Each row comes from the steps of one walk. Every step used is in the known rows, and no mark comes twice. Write the walk behind each row, first mark first.
Known rows:
kamup/fonav/famol: [  8  15 -21  11  -9  10  30  27  13  48 -49 -14   3 -38 -57  36  18  28]
fute/kamup/fonav/famol/rera: [-16  22 -10  37 -15   3  41  17  -8  57   4 -15  43  -4 -75  -4  35  26]
nuko/fonav/famol/rera: [-23   5   2  32   5  14  42  13 -14  30 -15  -3  18 -25 -67  33 -10  21]
nuko/fonav/famol/rera/fute: [-25  21  31  22  -9  33  61  45  -8  31   4   3  30 -12 -44  26 -17  34]
kamup/fute/rera/famol: [-12   0  10  26 -31   7 -15  46  -3  54 -17  17   5 -42 -47  58  51  47]
famol/rera: [-28   2  47  44 -19 -17  24 -26  -1  55   5 -21  59 -26 -53   9   7  21]
nuko/fonav/famol: [  9   4  -8  19   2  27  42  26   2  30 -51   7 -12 -40 -58  48  -8  25]
famol/rera/fute/kamup/fonav/nuko: [-30  51  18  50 -17  11  56  20   1  55  65   6  64   8 -23 -46  31  31]
kamup/fonav/famol/fute/rera: [  2  -9 -22  -7 -10  26  20  76  12  29 -37  10   8 -12 -70  41  60  11]
rera/famol/fonav: [-29  10  -4  30  -9   2  15  14 -11  28 -29 -14  28 -61 -37  33   9  61]
fonav/famol: [ 10   0  25  11 -12   8  21   3  20  61 -50  -7  20 -42 -56  38  11  40]
rera/famol/fute/kamup/fonav: [ -4   6 -25  15   0  11  24  73   7  30  -3 -19  47 -27 -75   0  67  53]
kamup/fute/rera/famol/fonav: [-36  12 -16  40 -20  16  12  52 -32  38 -18  25   3 -48 -33  55  51  37]
pomik/rera/famol/fute/kamup/fonav/nuko: [ -2  33 -12  42  -2  38   5  60   1  29  22  -4  43 -35 -48   6  74  47]
fute/rera/famol: [ -7  -8  30  10 -44   2 -30  17   6  45 -22  -2   8 -34 -53  52  28  57]
pomik/rera/fute/kamup/fonav/nuko: [  5  67  29  60 -42  40  55  42   6  58  31  12  40 -21  -8   9  48  22]
pomik/rera: [  7  20  52  53 -38   9  21  -5   3  59 -34 -11  34 -54 -38  58  20  15]
pomik/rera/famol/fonav/nuko: [-29  37   8  54 -14  31  -3   5 -17  28  -4  -1  22 -71 -10  41  17  57]
nuko/fonav/famol/rera/fute/kamup: [-23  30  30  35 -17  35  75  50 -10  44  23  10  39   8 -54   4   9  38]

Which walk is each row?
[-23  31  17  14 -20  20  48  49   6  45   2 -19  46 -13 -44   9   9  34] => kamup/fonav/famol/rera/fute
[ -3 -10  19  15  -7  10  16  48  13  45   0 -12  60 -26 -72   0  58  68] => rera/famol/fute/kamup
[-37  14  -9  27 -19  15 -17   9 -14  23   3  19   1 -38 -19  24  27  57] => fute/rera/famol/fonav/nuko
[  5  34 -17  45  -8   2  39   2  12  52  15  10  25 -17 -36 -21  40  24] => fute/kamup/fonav/nuko
[-35   1  -1  25 -37  10  -7  26 -16  28 -24   7   4 -38 -41  52  27  54] => fute/rera/famol/fonav
[-38  23 -28  44  -9  25   1  39 -24  34   9  39  -2 -46 -13  27  48  46] => kamup/fute/rera/famol/fonav/nuko
[ 10  38   8  13 -30  31  67  69  18  61 -12   0  27  -5 -46   9  38  41] => rera/fute/kamup/fonav/famol
[ -5  17 -33  20  15  20  12  57  12  28  25  -3  43 -26 -53 -26  67  61] => rera/famol/fute/kamup/fonav/nuko
[ -4   4  20  38 -31   3  25  25   0  67 -19  29   9 -29 -40  48  52   5] => kamup/fute/rera
[ 14  21 -19  26 -18  11  45  37   9  58 -32  -2  15 -18 -70  17  41  28] => fute/kamup/fonav/famol
[ -7 -16  22   1   4   6   3  41  16  33 -22 -23  51 -49 -62  21  37  63] => rera/famol/fute
[ 15  55  24  37 -51  49  64  75   1  64 -15   0  28 -16 -40  44  48  32] => pomik/rera/fute/kamup/fonav/famol
[  7  24 -12  44 -21  -6  50  18   5  57 -13  -4  29 -21 -58   3  42  15] => fute/kamup/fonav
[-32  17  70  35 -32   0  46   7   7  59  21 -15  73 -12 -31   3   6  33] => famol/rera/fute
[  0  18 -23  34  17  14  47  38  18  39  22  12  47 -12 -46 -35  69  19] => famol/fute/kamup/fonav/nuko
[  6 -10 -10   5  27  35  55  65   7  15 -42   8  13 -33 -68  37  20  20] => nuko/fonav/famol/fute
[-21  24  61  27 -32  18  53  31   8  73  23  -8  70   7 -55  -8  23  49] => fonav/famol/rera/fute/kamup
